Every row comes from one small tree of marks. The marks that hang from a mark follow it in brackets, in alphabetical order. Every link used is in the known rows. Which tree was each row made from?
Known rows
luba(neve(gizi) nutegam(funo)): | -38.5 |  32.6 | -28.4 | -31.2 | -15.6 | -14.2 |  -3.3 |  -1.5 |  -9.3 | -13.5 | -17.0 |  -7.7 |   3.4 |  22.4 |   2.9 | -10.9 | -12.5 | -19.7 |
gizi(luba): |   7.9 |  31.0 |  19.2 |   9.9 |   8.0 |  11.9 | -29.8 | -22.1 |  21.8 |  -7.7 |  -7.3 |   2.0 |  49.5 | -13.8 |  -2.9 |  -4.0 |   0.1 |  19.1 |
nutegam(gizi): |  39.9 | -35.6 | -12.7 | -20.2 | -27.4 | -21.9 | -10.0 |  18.1 |  45.2 |   9.7 | -32.3 | -16.1 |  13.4 |  13.8 |  -3.8 |   8.3 |  20.9 | -10.5 |
neve(gizi(luba(nutegam))): | -24.7 |  21.1 |   1.0 |   7.8 |  -2.3 | -17.9 | -33.3 |   2.5 |   9.6 | -22.8 |  -8.2 |  42.1 |   2.9 |  -3.1 |  20.8 |  -6.9 |  -4.6 |  34.1 |
neve(gizi(luba(nutegam(funo)) pogip)): | -10.4 |  49.1 | -11.9 |  10.3 |   4.3 | -18.1 |  -6.9 |  12.8 |  18.3 | -22.6 |  -1.6 |  46.6 |  11.5 |   1.8 |  25.0 |  -0.8 |  -0.3 |  28.4 |
nutegam(funo(gizi luba neve pogip)): |  38.2 |  -9.3 |   1.4 |  23.1 |  32.9 |  -0.4 |  47.7 | -22.9 | -14.8 |  -0.1 | -25.3 |  17.4 |  25.7 | -14.4 |  30.1 |  -9.1 | -19.3 |   2.7 |
neve(gizi(pogip)): | -28.3 |  13.5 | -13.0 |  -0.6 |  12.8 | -12.4 |  14.0 |  33.1 |  -1.1 | -13.0 |  -1.1 |  28.2 | -29.2 |   0.8 |  43.3 |  -5.3 |  10.0 |  40.3 |
nutegam(funo(luba pogip)): |  35.7 |  17.8 |   6.1 | -14.7 |  -4.3 |  -1.8 |  48.0 |  -3.5 |  21.9 |  -3.2 | -14.2 |  31.0 |  38.4 |  -1.6 |   8.5 |  25.8 | -22.8 | -11.3 |
gizi(pogip(neve)): |  -9.3 |  39.4 |   8.0 |  13.2 |  29.3 |  15.0 |  28.3 | -10.9 |  -8.8 |  -6.9 |  -4.2 |   6.0 |   1.6 |  32.7 |  28.3 | -29.9 |  21.2 |  -7.4 |
pogip(neve(gizi)): | -40.0 |  11.8 |  21.7 |  -3.4 |  14.3 |  -1.5 |   4.8 | -17.9 |  -8.9 | -14.6 |  -6.3 |  32.5 | -13.9 |  36.1 |  73.6 | -39.6 |   5.3 |  35.3 |
pogip(luba(nutegam(gizi neve))): |  22.5 |   8.1 |  -1.7 |  10.6 | -45.5 | -44.9 | -18.7 | -43.6 |   6.2 |  35.6 | -61.1 |  21.6 |  39.1 |  35.6 | -25.9 |  -4.4 |  -0.6 | -51.6 |
pogip(luba neve(gizi)): | -38.4 |  31.9 |  57.7 |   2.6 |  -0.7 | -27.4 |   9.9 | -51.5 |  -2.3 |   4.3 | -52.6 |  62.8 |  18.6 |  53.1 |  76.2 | -50.0 |   5.2 |  28.4 |
nutegam(funo(luba neve) gizi): |  78.6 | -18.5 |  -7.0 | -28.2 | -33.0 | -54.6 |  28.7 | -15.0 |  56.1 |   6.9 | -80.3 | -16.5 |  74.7 |  16.5 |  32.0 |  -6.3 |  22.6 | -22.2 |
luba(neve(gizi) nutegam): | -62.7 |  15.8 | -18.8 | -20.4 |  -0.7 |  -2.0 | -21.3 |  -3.3 | -32.1 | -13.6 | -28.7 | -16.2 | -14.3 |  19.4 |  -7.3 | -28.4 |   0.4 | -20.0 |
nutegam(funo(gizi(luba pogip)) neve): |  50.3 |  21.1 | -55.8 |  19.9 |  11.0 |   3.3 |  10.5 | -21.8 |  -2.5 |  37.6 |  31.4 | -18.9 |  30.1 |  -7.8 |  25.2 |  27.3 | -33.1 |   7.4 |
luba(neve nutegam(funo)): | -16.1 |  36.5 | -24.4 | -25.7 | -16.0 |  -2.1 |  -1.7 | -17.9 |  -8.7 |  -6.4 | -14.4 | -27.0 |  24.3 |  24.2 | -28.3 |  -9.1 | -11.1 | -52.6 |
neve(gizi(luba(nutegam) pogip)): | -23.9 |  40.7 |  -7.9 |  15.7 |  10.8 | -12.5 | -16.1 |  12.3 |   8.5 | -24.1 |  -8.9 |  42.2 |   2.7 |   1.2 |  19.5 |  -9.5 |   6.6 |  29.2 |
pogip(luba(nutegam)): |   1.4 |  28.2 |  25.1 |  18.5 | -25.9 | -38.6 |  -7.6 | -40.7 |  -2.3 |  10.8 | -47.8 |  47.6 |  29.7 |  30.4 | -28.8 | -15.0 |  -6.2 | -41.7 |
pogip(neve(gizi(luba))): | -36.0 |  28.0 |  31.8 |   0.9 |  18.8 |   5.4 | -10.2 | -28.4 |   1.0 | -19.0 |  -9.9 |  33.7 |   9.4 |  28.9 |  71.8 | -41.2 |   5.5 |  43.8 |

Which tree is each row?
| -20.6 |  50.8 |  41.6 |   7.8 | -23.6 | -48.7 |   9.8 | -56.9 |   4.8 |  -3.9 | -44.5 |  85.5 |  29.1 |  68.0 |  51.1 | -42.8 |  -8.9 |  -6.4 |
pogip(luba(nutegam(funo)) neve(gizi))
|  14.0 |  65.2 | -23.3 |  36.2 |  10.8 |  12.8 | -26.2 | -28.6 |  -4.6 |   2.0 |  -5.7 |  -0.9 |  46.0 |   5.0 | -28.5 |  -2.9 |   5.4 | -29.6 |
gizi(luba(nutegam(neve)) pogip)
|  -0.9 |  71.9 |  25.6 |  23.3 |  38.5 |  26.8 |  -1.3 | -32.7 |  10.9 | -15.2 | -12.0 |   7.4 |  51.8 |  19.8 |  26.2 | -31.5 |  21.1 |  12.3 |
gizi(luba pogip(neve))
|  47.9 |   7.1 | -49.7 |  14.4 |   0.7 |  -0.5 |  -0.6 | -28.9 |  -2.7 |  38.3 |  31.9 | -18.1 |  32.2 | -11.5 |  26.3 |  28.4 | -41.2 |  11.1 |
nutegam(funo(gizi(luba)) neve)
|  76.3 |   7.1 | -31.5 | -12.0 | -30.4 | -33.7 |  31.4 |   7.2 |  54.1 |  11.1 | -37.2 | -23.1 |  48.5 |  14.5 |  31.7 |   2.8 |  32.0 | -14.8 |
nutegam(funo(neve) gizi(pogip))
| -39.1 |  39.3 |  48.3 |  16.2 | -11.9 | -40.8 |  -3.0 | -59.1 | -10.9 |  -3.9 | -53.5 |  80.5 |  15.4 |  65.2 |  44.8 | -53.4 |  -1.2 |  -6.9 |
pogip(luba(nutegam) neve(gizi))
| -29.2 |  35.6 |  24.2 |  -5.1 | -15.4 | -19.8 |  -8.6 | -46.9 | -16.0 |  16.2 | -65.6 |   7.0 |  36.8 |  31.5 | -23.2 | -29.8 |   0.1 | -41.1 |
pogip(luba(neve nutegam))
| -16.5 |  46.8 |  13.2 |  -0.5 |  16.7 |   3.0 |  27.8 | -14.4 |  -7.6 |  14.6 | -45.3 |  -9.2 |  26.4 |  19.5 |   5.8 | -21.0 |  19.5 | -13.0 |
gizi(pogip(luba(neve)))
|  50.1 | -18.2 | -40.1 | -11.3 | -34.4 |  -2.0 | -42.6 | -20.4 |  29.4 |  43.8 | -30.7 | -51.3 |  52.1 |   0.8 |   5.9 |  19.2 |  10.3 |  -7.3 |
nutegam(gizi(luba) neve)
| -29.0 |   7.3 |  31.3 |  13.3 |  24.7 |   9.0 |  21.0 | -29.1 | -28.1 | -26.3 | -53.3 |  66.1 |   4.0 |  31.1 |  10.0 | -29.2 |  -9.9 | -27.6 |
funo(luba(nutegam) pogip(neve(gizi)))
|  11.0 | -26.8 |   9.3 |  49.9 |  84.7 | -14.8 |  33.3 | -36.2 | -53.6 |  -4.3 | -78.0 | -11.8 |  14.7 |  -3.3 |  33.3 | -67.8 |  20.3 |  -6.3 |
funo(gizi(pogip) luba neve)
|  14.5 |  40.7 |   7.7 |  -4.6 |  -6.7 |  17.4 |  27.3 |  -8.3 |  25.3 |  -8.0 |  24.1 |  41.7 |  23.9 |   4.1 |  42.1 |  17.2 | -23.3 |  26.5 |
nutegam(funo(pogip(neve(gizi(luba)))))
|  80.7 | -16.7 | -65.8 | -32.7 | -62.6 | -28.2 |   4.6 |  -3.5 |  47.5 |  51.2 |  -8.3 | -41.3 |  44.8 |  14.2 |  21.7 |  45.3 |  -6.3 | -20.1 |
nutegam(funo gizi neve)
| -41.8 |  25.0 |  31.9 | -22.7 |  -4.5 | -16.3 |   3.6 | -27.0 |  -8.1 |  18.6 | -65.4 |   4.2 |  25.8 |  14.9 |  29.0 | -26.9 |   4.7 |  16.7 |
pogip(luba(neve(gizi)))
|  13.1 |   1.8 |  -4.4 |  46.8 |  65.3 |  14.6 |  -5.5 |  -2.2 |  -7.4 |  -6.5 |  10.5 |   8.0 |   0.6 | -13.1 |   1.2 | -14.2 |  -7.5 |  25.5 |
funo(gizi(luba pogip))
|  88.1 |  25.3 | -60.0 | -17.0 | -42.4 | -15.0 |  -0.4 |  -8.4 |  60.3 |  44.5 | -13.4 | -41.1 |  77.5 |   9.4 |  19.9 |  41.2 |   4.7 | -13.1 |
nutegam(funo gizi(luba pogip) neve)
|  45.9 | -20.3 | -61.6 |  -9.7 | -26.2 |  -5.2 |  -5.3 |   4.2 |  14.2 |  48.6 | -27.1 | -52.9 |  16.8 |  14.9 |   7.4 |  18.9 |  20.8 | -26.6 |
nutegam(gizi(pogip) neve)
|  23.3 |   8.7 | -40.2 | -26.4 | -24.3 | -35.0 |  25.8 | -15.6 |   1.9 |  29.7 | -20.8 |   3.1 |  34.6 |   4.2 |  57.1 |  24.2 | -26.3 |   7.9 |
nutegam(funo(luba) neve(gizi))
|  18.6 |  -4.4 |   0.3 |  -6.5 |  34.9 |  12.2 |  46.9 |  -4.8 |  -0.9 |  -0.6 | -15.8 |   5.0 |  19.6 |  -5.9 |  13.5 |   8.5 | -32.0 |   0.7 |
nutegam(funo(gizi luba(neve) pogip))
| -27.5 |  23.7 |   4.6 |   1.9 |   5.0 | -24.8 |  16.2 |  15.5 |   1.1 |  -2.2 | -25.7 |  43.5 | -12.8 |   9.8 |  45.5 | -10.2 |   9.9 |  38.7 |
neve(gizi(pogip(luba)))
|  22.3 |   4.7 | -20.9 |  12.1 | -19.7 | -26.0 | -12.2 |  -4.9 |  15.9 |  -9.4 | -26.7 |  15.3 |   6.0 |  46.1 | -32.8 | -13.7 |  16.9 | -62.0 |
luba(nutegam(gizi(pogip(neve))))
| -11.1 | -10.8 |   9.7 | -18.2 |  12.3 |  19.5 |  13.9 | -12.9 | -13.9 |  -6.8 | -82.3 |  -7.4 |  26.1 |  14.0 | -37.4 | -11.9 |   2.5 | -56.8 |
funo(luba(neve nutegam(gizi)) pogip)
|  25.1 |  50.2 |   2.8 |  14.9 | -12.4 |  -9.0 | -29.5 | -28.2 |  28.7 | -16.4 |   0.8 |  24.9 |  58.4 |   1.2 | -28.1 |   6.0 | -13.4 | -16.3 |
gizi(luba(nutegam(funo)))
